What can hang from each mark:
kosolim: lirot
pupub: muma
tufem: lirot
lirot: kosolim muma nilen tufem
muma: lirot nilen pupub
dolig: lirot
nilen: lirot

Every row comes from one small tree of marks. The marks that hang from a mark follow it in brackets, in alphabetical order. Every link used is in the known rows. Which tree was each row made from?
Known rows:
lirot[muma]: [ -6.5   9.7  -6.4 -50.8   9.0  -7.0  -4.6   4.1  24.5 -27.0  27.0   3.7
  -6.1  15.7 -24.3  15.8  -9.8  24.9  -8.4 -35.9]
tufem[lirot[muma nilen]]: [ 12.1  -4.6  -1.5 -65.1   4.7 -14.5 -16.7   1.3  62.0 -17.5  17.2   6.4
   2.1   2.9 -23.1  11.2 -58.0  47.4   8.9 -47.6]
dolig[lirot[muma]]: [ -7.5  -4.2  -9.9 -48.2   8.4 -10.2   6.6   7.5  15.0 -20.6  16.4   3.7
 -17.2  29.1 -15.3  21.5 -45.6  20.2  10.4 -27.3]
dolig[lirot]: [  2.9 -24.0 -15.8 -21.6  -7.5  -6.5  14.3  -5.5  -0.9 -24.5  10.9   1.6
 -21.0  21.5  -5.5  19.9 -31.7  11.1  17.1 -11.0]
pupub[muma[lirot[nilen tufem]]]: [ 42.0 -37.6   1.7 -22.4 -20.0 -22.3   1.5   0.5  47.2 -27.8  19.4  14.4
  -5.3  35.0 -13.3  51.2 -53.5  46.9 -13.0 -33.1]
lirot[kosolim muma[pupub] nilen]: [ 21.5  24.1 -10.4 -44.5  29.5 -48.5  -9.6  20.7  65.8 -63.5   8.9  25.1
 -43.6  29.1 -27.9  41.7 -64.4  62.4 -12.9 -62.0]
muma[nilen[lirot[kosolim tufem]] pupub]: [ 37.4  24.2 -19.5  40.5  -6.2 -65.7   8.3 -30.2  63.8 -64.6   2.8  27.9
 -41.5  42.2 -30.6  29.3 -47.0  46.9 -24.8 -48.3]
nilen[lirot[kosolim muma tufem]]: [ -1.0  53.3 -14.4 -18.6   5.7 -29.8  -8.1  -4.5  62.1 -45.8   3.9   1.5
 -52.3  10.1 -17.8  35.0 -36.2  42.6 -60.2 -77.8]
lirot[kosolim nilen tufem]: [ 29.3  -2.2 -12.0 -16.6 -16.1 -24.4 -21.9   6.6  54.8 -54.9   5.1  14.9
 -61.1   4.9  -8.1  56.3 -41.5  56.0 -49.9 -72.2]
muma[nilen pupub]: [ 30.8 -18.0 -12.0   9.7  -2.3 -42.8  12.2 -20.1  25.0 -45.7  25.8  33.3
   5.1  48.8 -36.5  11.4 -20.0  28.0  29.8  -7.5]
dolig[lirot[kosolim muma tufem]]: [  5.2  17.2  -3.6 -29.6   5.9 -29.5  -9.1  10.8  29.3 -48.7   3.5   6.0
 -69.3  18.8 -18.6  49.5 -58.1  44.8 -38.2 -62.3]
dolig[lirot[kosolim muma[nilen pupub] tufem]]: [ 32.3   9.3  -6.1   5.2   9.2 -69.7   0.3  -0.6  45.5 -63.4   8.2  35.2
 -54.3  59.8 -41.3  46.5 -82.9  57.4  -7.4 -49.4]
muma[lirot pupub]: [ 33.6  -6.4 -18.1  10.4   4.8 -38.5  21.2 -21.2  14.9 -60.5   3.3  19.3
  -8.2  23.9 -18.7  17.4 -24.8  15.3  36.7  -0.6]
kosolim[lirot[muma tufem]]: [ -6.6  24.7 -15.7 -24.9   7.1 -25.3  -8.9 -16.5  41.7 -16.1  20.4  11.8
 -46.0  18.7 -22.2  10.7 -17.6  24.7 -28.2 -43.6]
dolig[lirot[kosolim muma nilen tufem]]: [ 18.6   4.9 -11.8 -39.3  -1.2 -29.5 -19.2  25.7  60.5 -43.6  -1.3  15.9
 -66.0  25.8  -9.1  64.4 -91.4  60.8 -40.0 -79.5]
muma[pupub]: [  6.2   2.7 -22.7 -11.9   9.2 -32.5   6.5 -16.9  16.2 -55.2  15.9  19.4
 -17.5  23.4 -23.0  19.4  -7.6  22.6  10.3 -15.1]
muma[lirot nilen]: [ 57.0 -41.5   4.1  17.1 -21.5 -22.6  26.1 -19.4  18.4 -27.8  18.5  18.1
  17.1  34.1 -21.9   4.9 -30.2  13.9  46.1   2.9]
nilen[lirot]: [ -2.9  11.6 -24.7 -11.6  -6.3  -6.7  13.0 -21.3  31.9 -21.8  12.0  -2.9
  -4.6  12.8  -5.4   4.3 -11.1   9.2  -5.8 -26.1]

Write each row's tree:
[ 18.4  -3.0  -2.8 -13.8 -18.1 -24.4 -14.7  -6.4  47.1 -28.9  32.1  24.4
  -2.2  41.8 -35.5  29.1 -26.5  40.3 -21.3 -49.1]  lirot[muma[nilen] tufem]
[-10.3  55.4 -39.8  -6.3   7.1 -43.0  -8.2 -20.0  67.3 -50.3   6.1  19.8
 -21.3  36.8 -23.5  32.1 -37.2  36.4 -36.8 -58.0]  nilen[lirot[muma[pupub] tufem]]
[  5.5  29.8   0.5 -33.0   7.4 -28.1 -18.5   7.1  39.4 -54.9  12.7   7.4
 -60.3   5.2 -26.6  43.5 -21.7  49.7 -55.3 -72.1]  lirot[kosolim muma tufem]
[ 71.0  -7.1  -2.2  49.6  -9.0 -70.8  13.4 -24.4  38.9 -80.0  -0.9  36.2
 -39.6  39.3 -34.5  37.6 -51.6  44.0   9.5 -27.5]  muma[lirot[kosolim tufem] nilen pupub]
[ 21.4  11.2 -16.4   0.5  -3.1 -52.1 -12.5 -13.3  54.2 -51.9  26.7  41.3
  -7.3  56.5 -44.2  32.9 -37.0  47.5  -9.6 -44.8]  lirot[muma[nilen pupub] tufem]
[ 32.6  -2.5  14.4   0.5  -7.3 -44.2  15.7 -15.1  51.8 -28.8  27.3  10.1
 -25.3  47.4 -34.4  27.3 -40.5  51.7 -36.0 -42.7]  pupub[muma[nilen[lirot[kosolim tufem]]]]
[  9.2  27.6 -36.1 -19.8  13.1 -53.5 -16.8  -7.4  79.8 -33.5  10.9  36.2
 -46.5  42.3 -23.2  30.3 -62.6  47.3 -21.0 -56.2]  kosolim[lirot[muma[pupub] nilen tufem]]
[ 16.6  -8.5 -28.9  -8.2 -16.7 -22.4 -11.0 -15.9  56.9 -15.8  11.7  20.6
 -44.8  18.5  -3.9  23.1 -37.5  31.3 -25.4 -44.5]  kosolim[lirot[nilen tufem]]
[  7.1   5.7 -20.8 -44.4 -14.7 -13.0 -32.0  12.6  67.5 -30.2  17.5  20.3
 -19.5  22.5 -13.5  52.0 -45.4  50.8 -43.3 -74.7]  lirot[muma nilen tufem]
[ 35.1   2.1   1.4  10.8  -5.7 -31.5  22.4 -18.1  43.0 -31.6  13.6   6.7
 -19.2  29.2 -22.2   3.2 -35.4  29.0  -1.4 -31.6]  muma[nilen[lirot[kosolim]]]
[ 19.4  18.7  -7.2 -42.0  -1.0 -28.1 -29.7  21.2  69.7 -49.3  10.6  15.9
 -55.1  12.2 -16.5  59.4 -56.8  64.7 -58.1 -88.8]  lirot[kosolim muma nilen tufem]
[ 46.9 -20.4 -25.3   2.3  -3.3 -38.0  12.0  -7.0  45.8 -54.0  -1.2  28.5
  -3.9  30.7 -10.4  32.0 -59.7  30.0  34.7 -17.7]  muma[lirot[nilen] pupub]
[ 33.1 -12.2  23.5 -16.2   8.3 -36.7  30.4  -9.9  40.3 -19.0  31.7   3.3
  -7.1  49.0 -35.5   6.6 -38.5  41.6  -3.9 -22.1]  pupub[muma[nilen[lirot[kosolim]]]]
[  8.9  32.8 -19.7   6.3 -11.0 -26.8  -0.6 -18.7  45.5 -49.5  -2.3  -1.1
 -57.0   2.3  -7.8  32.1 -22.3  34.4 -55.0 -61.4]  nilen[lirot[kosolim tufem]]
[ 38.2  11.2  19.0 -18.8  30.6 -67.9   4.8 -16.4  50.6 -57.1  15.9  23.0
 -22.5  26.5 -58.7  -0.3 -57.4  57.6  26.9 -32.0]  tufem[lirot[kosolim muma[nilen pupub]]]
[ 27.2  21.5  -0.5 -48.9  33.8 -56.7 -12.1   3.6  72.5 -61.0   2.9  18.6
 -39.9   8.4 -36.0  22.6 -78.7  69.1   5.4 -57.1]  tufem[lirot[kosolim muma[pupub] nilen]]
[  7.9  43.9 -11.8 -18.7  21.6 -56.6 -15.9   0.5  45.2 -78.9   7.0  23.1
 -65.3  21.2 -34.8  48.5 -32.9  56.2 -43.2 -66.5]  lirot[kosolim muma[pupub] tufem]
[ 22.0  17.2 -17.9   9.1  10.3 -64.6  -0.1 -28.2  58.7 -29.9  24.0  42.2
 -27.4  61.1 -43.9   6.9 -42.4  35.6   2.8 -31.9]  kosolim[lirot[muma[nilen pupub] tufem]]
[ 34.6 -13.4   7.0 -38.5   3.6 -23.9  -7.4  -4.1  49.2 -41.1   3.1   2.7
 -39.5 -15.9 -17.8  16.4 -52.5  52.1   1.4 -44.5]  tufem[lirot[kosolim nilen]]
[ 46.8  -8.7 -33.1  16.7 -19.2 -43.8  -4.5 -13.4  57.5 -64.1  -5.7  35.1
 -21.9  29.8  -8.6  53.4 -61.0  39.8   0.0 -38.1]  muma[lirot[nilen tufem] pupub]
